Each row was made from one small tree. Brackets hold a mark, then the marks that hang from it, in alphabetical order. Every link used is in the known rows. Write each row's tree.
Known rows:
(rufak bigime (moku buke setat sonapo)): [-1.43 -0.62  0.46  1.13  1.57  4.02  1.22 -0.50 -5.67  2.92  0.12  1.03
  1.73  1.15  0.70 -1.13 -0.87  1.27  1.83  1.20  0.72 -0.63  0.65  0.67
 -2.09  0.65  2.96  3.54]
(rusil (moku buke setat sonapo)): [-0.02  2.35  0.33  2.57  0.77  4.10  0.37  0.83 -2.67  2.51 -1.36 -0.27
  0.45  1.18  0.33 -4.51  0.24  1.66  0.91  0.34  0.28  2.77  0.17  1.07
  0.06  0.97  3.09  2.02]
(bigime dabek (rufak (moku buke sonapo))): [ 0.80  3.06  0.65  2.06  1.65  1.60  0.89 -0.34 -3.80  1.00  0.85  0.40
  0.11  2.03 -1.11  1.41  3.63  0.82  0.98  0.31  3.26 -3.33 -0.55 -0.05
  0.42  0.75  2.39  0.47]
(moku buke setat): [ 1.28 -0.10  1.97  1.44  0.44  2.94  1.40  0.76 -1.15  1.04 -1.31 -0.02
  0.78  1.36  0.34 -2.51 -0.62  1.55 -0.66  0.46  0.54  0.10  0.10  1.17
  0.34 -0.08  2.19  0.57]
(bigime dabek (rufak (moku setat sonapo))): [ 0.06  2.60  1.33  2.03  3.20  2.89  0.93 -0.15 -3.63  3.88  0.54  0.14
 -0.06 -1.69 -1.02 -0.65  3.57  0.64  0.17  0.23 -0.13 -3.06 -0.26  0.07
  0.83 -0.14  1.99 -0.01]
(setat (moku buke rusil)): [ 0.05 -0.61  1.10  1.02  0.60  3.96  2.64 -0.59 -1.52 -2.33 -0.72  0.42
 -1.49  1.36  0.56  0.68 -0.26 -0.65 -1.19  1.58  4.23 -1.84 -0.76  0.21
  0.93  0.44 -0.47  2.11]
(rufak (bigime dabek) (moku buke rusil setat)): [-2.87 -1.38  0.82  0.88  2.15  3.79  0.54 -0.02 -5.57  0.88  0.47  1.04
  1.06  1.43  0.04 -1.66 -0.20 -0.90 -1.50  5.46  3.62 -1.30 -0.14 -0.40
  2.06 -0.11  2.32  3.70]
(dabek (bigime rufak)): [ 3.44  0.51  1.17  0.24  1.59 -1.35 -0.17  0.91  0.19  0.87 -0.98 -0.76
  0.32 -0.97  0.81  1.55  1.85  0.06 -0.90 -4.25  1.01 -0.11  1.57 -0.44
 -0.28 -0.92 -0.61 -1.65]
(moku sonapo): [-0.32  1.13  0.43  0.48  0.19  0.72  1.35  0.03 -0.07  1.47  0.09 -0.03
 -0.21 -1.66 -0.37  0.36  0.38  1.11  1.74 -1.22 -0.79  1.34 -0.44  0.68
 -1.08  0.83  0.87  0.64]
(dabek bigime): [ 1.16 -1.50  0.22 -0.31  0.59 -2.03 -0.24  0.41  0.13  0.93 -0.06 -0.57
  0.57 -0.34  1.28 -0.05 -0.48 -0.07 -0.56 -3.72 -0.10  0.21  0.71 -1.01
  0.35 -0.60 -0.14  0.04]
(buke (moku rusil)): [ 0.49 -1.14  2.93  1.25 -0.78  1.17  0.80 -0.82 -0.33 -0.12 -2.34  0.27
 -1.76 -1.87  0.14  0.10 -1.53  0.18 -1.03  0.46  0.39  1.01 -0.75 -0.80
  0.88  0.61 -0.32  1.85]
(setat (moku rusil sonapo)): [-0.97  0.39  1.16  0.62  1.06  3.86  2.76 -1.23 -1.79  0.13  0.18  0.22
 -1.84 -2.69 -0.02  1.71 -0.05 -0.62  1.26  0.28  1.44 -0.79 -0.67  0.30
  0.13  0.82 -0.84  1.67]
(rufak (moku buke rusil sonapo)): [-1.11 -0.23  0.68  1.69  0.29  3.24  3.42  0.24 -2.75 -1.03 -0.95  0.96
 -0.47  0.58  0.85  0.86 -0.69  0.06  0.86 -1.07  3.02 -0.65 -0.36 -0.04
 -1.32  1.62  3.41  3.07]
(dabek (bigime (rufak (moku sonapo)))): [ 2.72  0.92  0.55  0.50  1.97 -0.36  1.51  0.56 -2.24  2.27 -0.01 -0.11
  0.34 -1.16  1.13  2.33  1.89  0.55  0.92 -6.41  0.87 -2.58  1.37 -0.92
 -1.97 -0.05  0.56  0.13]
(setat (moku buke rusil sonapo)): [ 0.02  0.40  1.39  1.38  0.54  4.87  3.43 -0.85 -2.10 -0.98 -0.90  0.42
 -1.31  0.16  0.42  0.90 -0.22  0.34  0.68  0.88  3.89 -0.79 -0.99  0.57
  0.12  0.94  0.29  2.18]
(moku setat sonapo): [ 0.03  0.59  1.70  1.63  0.87  2.22  1.59  0.17 -1.39  3.12 -0.44  0.17
  0.88 -2.60  0.36 -1.63  0.04  1.51  1.11 -0.67 -1.65  1.34 -0.30  1.58
 -0.54  0.52  1.84  0.37]
(buke (moku rusil setat sonapo)): [ 0.17 -0.91  5.02  2.80  0.33  3.49  2.19 -0.87 -1.61  3.06 -3.02  0.58
 -1.27 -3.97  0.42 -1.90 -1.32  1.74  0.30 -0.43 -1.53  2.88 -0.99  0.75
  0.55  0.70  1.71  2.36]
(bigime dabek (rufak moku)): [ 0.24  1.81 -0.11  0.92  2.25  0.43 -0.85 -0.15 -2.88  0.70  1.30 -0.38
 -0.72  0.86 -0.93  1.32  3.37 -0.54 -0.88  1.33  1.85 -4.40  0.23 -1.23
  1.10 -0.45  0.10 -0.23]
(dabek (bigime (rufak (moku buke rusil sonapo)))): [ 2.74  0.05  1.88  1.88  1.58  1.67  3.89  1.52 -3.03  0.13 -2.36 -0.16
 -0.34 -0.12  1.66  1.94  1.55  0.22 -0.32 -5.78  4.41 -1.03  1.64 -0.63
 -1.26  0.49  2.94  1.65]
(rufak (bigime dabek) (moku rusil)): [-4.26 -0.77 -1.00 -0.24  1.89  1.11 -0.85 -1.20 -4.19  0.15  1.17  0.95
 -0.16 -0.94 -0.19  0.97  0.21 -2.59 -0.47  4.59  2.86 -1.73 -0.19 -2.28
  1.31 -0.22  0.36  2.90]

Which tree is each row?
[ 1.13  2.40  1.94  2.90  2.87  3.71  1.63  0.26 -4.56  2.66  0.11  0.09
  0.27  1.23 -0.62 -1.09  3.38  1.41  0.27  0.59  1.87 -2.71 -0.47  0.79
  0.46  0.84  2.79  0.51]
(bigime dabek (rufak (moku buke setat sonapo)))
[-4.23 -0.64  0.47  0.78  2.95  3.27  1.12 -0.82 -5.20  3.32  0.80  0.54
  1.42 -2.62 -0.33 -0.64  0.10 -0.77  0.55  3.56  0.71 -0.33 -0.31 -0.48
  0.71  0.30  2.45  3.23]
(rufak (bigime dabek) (moku rusil setat sonapo))
[-3.20 -0.05 -1.92 -0.87  1.47 -0.23 -2.53 -1.48 -4.44  0.90  3.18  0.58
  1.04  1.20 -0.60  0.67  0.31 -1.73  0.16  4.24  1.58 -3.07 -0.61 -1.26
  0.99 -0.18 -0.71  2.45]
(rufak (bigime dabek) moku)
[ 1.91 -0.94  2.26  1.62  3.34  2.87  3.25  1.67 -3.25  2.73 -2.28 -0.39
 -0.04 -3.80  1.71  0.49  1.47  0.06 -0.51 -5.30  0.53 -1.14  1.65  0.07
 -1.02 -0.15  2.73  0.82]
(dabek (bigime (rufak (moku rusil setat sonapo))))
[-0.44  0.75  0.29  1.51  2.55  1.68  0.66  0.19 -2.64 -0.44 -0.33  0.36
 -1.31 -0.62 -0.29  1.76  2.97 -1.94 -1.56  1.67  3.15 -3.32  0.35 -1.85
  1.55 -0.21  0.99  0.28]
(bigime dabek (rufak (moku rusil)))
[ 2.98 -1.01  1.28  1.06  1.79  1.10  2.78  1.81 -2.32 -1.27 -2.21  0.13
 -0.64  1.32  1.69  1.53  0.89 -0.59 -1.76 -4.20  4.55 -2.43  1.97 -1.59
 -0.12 -0.50  1.68  1.39]
(dabek (bigime (rufak (moku buke rusil))))
[-0.39  2.93  0.14  1.41  2.15  1.19  0.32 -0.47 -3.33  2.26  1.58  0.03
 -0.42 -0.59 -1.26  1.63  3.89  0.33  0.99 -0.12  1.29 -3.33 -0.64 -0.71
 -0.07  0.26  1.10 -0.15]
(bigime dabek (rufak (moku sonapo)))
[-1.76 -2.22  0.64  0.94  1.74  4.59  2.05  0.37 -4.97 -0.36 -1.20  1.33
  1.11  1.28  1.23 -1.29 -1.56 -1.09 -0.99  2.23  2.63 -0.75  0.97 -0.38
 -0.33 -0.19  2.17  3.73]
(rufak bigime (moku buke rusil setat))
[-1.00 -0.77  2.49  1.86  1.02  3.80  3.23  0.71 -0.93  2.14 -1.93  0.18
 -0.45 -3.70  0.41 -1.29 -0.04  0.40  0.22 -0.42 -0.86  2.71  0.00  1.14
 -0.21  0.53  2.92  1.66]
(moku rusil setat sonapo)
[-0.33  0.12  1.72  1.75 -0.34  2.72  3.51  0.32 -0.56 -0.84 -2.18  0.78
 -0.32 -0.70  0.38  0.33 -0.12  0.60  0.97 -0.54  3.10  2.41 -0.63  0.77
 -0.47  1.10  3.51  1.99]
(moku buke rusil sonapo)
[ 3.67  0.17  0.32  0.86  1.21 -0.21  1.17  1.26 -2.52 -0.46 -1.12 -0.31
  0.23  2.89  1.45  1.00  1.78  0.30 -0.92 -4.82  3.33 -3.45  1.89 -1.03
 -0.69 -0.48  0.93  0.18]
(dabek (bigime (rufak (moku buke))))
[-2.89 -0.95 -0.55  0.43  1.26  2.08  0.13 -0.17 -5.20 -0.99  0.52  1.21
  0.43  1.81 -0.21  0.60 -0.23 -1.70 -0.44  5.20  4.89 -1.41 -0.47 -1.71
  1.44  0.42  1.91  4.05]
(rufak (bigime dabek) (moku buke rusil))
[ 2.92 -0.48 -0.06  0.23  2.31 -0.68  0.74  0.92 -2.22  0.61 -0.02 -0.53
  0.24  0.13  1.51  1.76  1.53 -0.48 -0.55 -4.92  1.26 -4.13  2.01 -1.70
 -0.62 -0.77 -0.23 -0.79]
(dabek (bigime (rufak moku)))
[-3.18 -1.59  0.33  0.57  2.52  4.39  1.97 -0.43 -4.75  2.51 -0.50  1.11
  0.59 -2.55  0.83 -0.34 -0.97 -0.59  1.05  1.29  0.33  0.10  0.72 -0.08
 -1.48  0.47  2.47  3.77]
(rufak bigime (moku rusil setat sonapo))
[-3.53  0.48 -0.18  0.39  2.95  2.42 -0.78 -1.12 -5.78  4.29  2.11  0.52
  1.65 -1.25 -0.72 -1.30  0.63  0.57  1.19  3.04 -0.33 -1.55 -0.90 -0.04
  0.50  0.14  1.54  2.58]
(rufak (bigime dabek) (moku setat sonapo))
[-0.74 -1.26  0.04  1.17  0.12  2.68  2.44  0.81 -2.36 -2.58 -0.96  1.24
 -0.75  2.04  1.13  0.16 -0.60 -1.15 -1.09  0.35  3.94 -1.89 -0.08 -0.38
  0.26  0.67  2.27  2.42]
(rufak (moku buke rusil))
[ 0.44  1.55  0.87  1.02 -0.21  3.42  2.04 -1.59 -2.37  0.34  1.02  0.20
 -0.64  1.66 -0.31  0.81  0.47  1.75  1.74 -0.27  2.80 -2.00 -1.27  0.99
 -0.63  0.66 -0.13  1.55]
(setat (moku buke sonapo))
[-2.13 -0.16 -1.22  0.28  1.02  0.60 -1.38 -0.88 -4.89 -0.03  2.02  0.94
  1.43  3.73 -0.38 -0.11  0.47 -0.79  0.19  4.35  3.54 -2.55 -0.67 -1.18
  0.91  0.43  0.94  2.98]
(rufak (bigime dabek) (moku buke))
[ 0.76 -1.38  2.63  1.79  0.65  4.06  2.90  1.36 -1.35 -1.04 -2.45  0.52
  0.10  0.22  0.92 -2.37 -0.80  0.50 -1.58  0.99  1.85  1.37  0.52  1.15
  0.77  0.14  2.90  1.42]
(moku buke rusil setat)
[-3.54  0.20  0.01  1.10  1.11  2.54  1.24 -0.80 -5.53  0.80  0.69  1.33
  0.27  0.70 -0.19  0.77  0.09 -0.36  1.32  3.84  4.48 -0.26 -1.07 -0.88
  0.94  1.16  2.82  4.20]
(rufak (bigime dabek) (moku buke rusil sonapo))
[ 3.69  0.29  1.94  2.34  2.59  2.32  2.77  1.54 -3.91  3.08 -1.51 -0.42
  0.90  0.61  1.33 -0.69  1.60  1.83  0.20 -5.84  1.54 -2.15  1.38  0.46
 -1.03  0.15  2.76  0.99]
(dabek (bigime (rufak (moku buke setat sonapo))))
[ 0.60 -1.81  4.39  2.33  0.24  2.60  1.61 -0.70 -1.06  1.82 -3.23 -0.25
 -1.39 -2.94  0.75 -1.79 -1.55  0.49 -1.50  0.66 -1.21  1.76 -0.25  0.06
  1.51  0.02  0.59  1.70]
(buke (moku rusil setat))
[ 1.43  1.40  1.46  2.30  2.83  3.09  0.63  0.25 -4.19  1.38  0.08  0.30
  0.24  2.80 -0.70 -0.99  3.01  0.33 -1.26  2.04  2.22 -4.24  0.34 -0.20
  2.01 -0.31  1.72 -0.04]
(bigime dabek (rufak (moku buke setat)))
[ 0.24 -0.12  2.83  2.79  0.47  4.39  3.87  0.96 -1.41  0.99 -2.56  1.01
  0.48 -1.32  0.65 -1.88 -0.54  1.47  0.04 -0.21  1.77  2.72 -0.30  1.55
 -0.44  0.89  4.26  2.15]
(moku buke rusil setat sonapo)
[ 2.25 -1.95  1.87  1.10  3.59  2.51  2.42  1.82 -2.87  1.57 -2.20 -0.31
 -0.09 -2.14  1.82 -0.16  1.24 -0.94 -2.53 -4.21  0.81 -2.02  2.70 -0.45
  0.22 -1.09  1.42  0.24]
(dabek (bigime (rufak (moku rusil setat))))
[ 0.88  0.27  0.37  0.87  1.82  2.54  1.97  0.56 -2.10 -1.32 -1.44  0.52
 -1.75 -0.89  0.51  1.87  2.01 -1.64 -1.05 -0.70  2.37 -2.29  1.79 -1.42
 -0.66 -0.23  0.76  0.29]
(bigime (rufak (moku rusil)))
[ 1.34 -0.33  0.93  1.19  2.32  1.07  2.45  1.35 -2.36  1.03 -1.58 -0.26
 -0.49 -2.75  1.57  2.57  2.07 -0.51  0.12 -5.63  2.17 -1.27  1.35 -0.89
 -1.15  0.31  1.67  0.78]
(dabek (bigime (rufak (moku rusil sonapo))))
[ 1.73  0.44  0.78  1.64  1.23  3.07  2.77  1.44 -2.56 -2.35 -2.13  0.50
 -1.20  1.73  0.98  1.51  1.74 -0.56 -1.35 -0.31  4.56 -2.45  1.47 -1.12
 -0.47  0.11  2.02  1.03]
(bigime (rufak (moku buke rusil)))
[ 0.70  0.80  2.29  2.44  3.22  4.64  2.13  1.13 -3.91  0.58 -1.28  0.13
 -0.55  0.89 -0.20 -1.18  2.41 -0.41 -2.46  2.44  4.04 -2.75  0.27 -0.31
  2.00 -0.15  2.83  1.09]
(bigime dabek (rufak (moku buke rusil setat)))
[ 1.19  0.12  4.02  2.41 -0.18  1.93  1.09 -1.74 -1.90  4.28 -1.80 -0.33
 -0.32 -2.49 -0.11 -2.26 -0.80  2.76  1.29 -1.03 -2.86  1.19 -1.12  1.08
  0.19  0.75  0.80  1.52]
(buke (moku setat sonapo))
[-3.65  1.09 -1.55 -0.09  1.86  0.42 -1.25 -1.79 -5.07  2.89  2.55  0.69
  0.77 -0.44 -1.00  1.18  0.66 -0.27  1.97  2.78  0.91 -1.70 -1.16 -0.72
 -0.58  0.80  0.43  2.87]
(rufak (bigime dabek) (moku sonapo))
[ 1.02  0.62  2.13  1.85  0.47  2.96  2.57  0.60 -1.62  2.65 -1.29  0.57
  0.83  0.42  0.13 -2.18  0.01  2.82  1.15 -0.87  0.02  1.39 -0.84  1.78
 -0.39  0.74  3.41  1.59]
(moku buke setat sonapo)
[-2.69 -0.90 -0.34  0.46  0.59  3.12  2.65 -0.45 -4.86 -0.41 -0.82  1.22
  0.54  0.23  0.57  1.17 -0.79 -0.15  1.53  1.28  3.52  0.31  0.01 -0.52
 -1.92  1.22  3.00  4.61]
(rufak bigime (moku buke rusil sonapo))
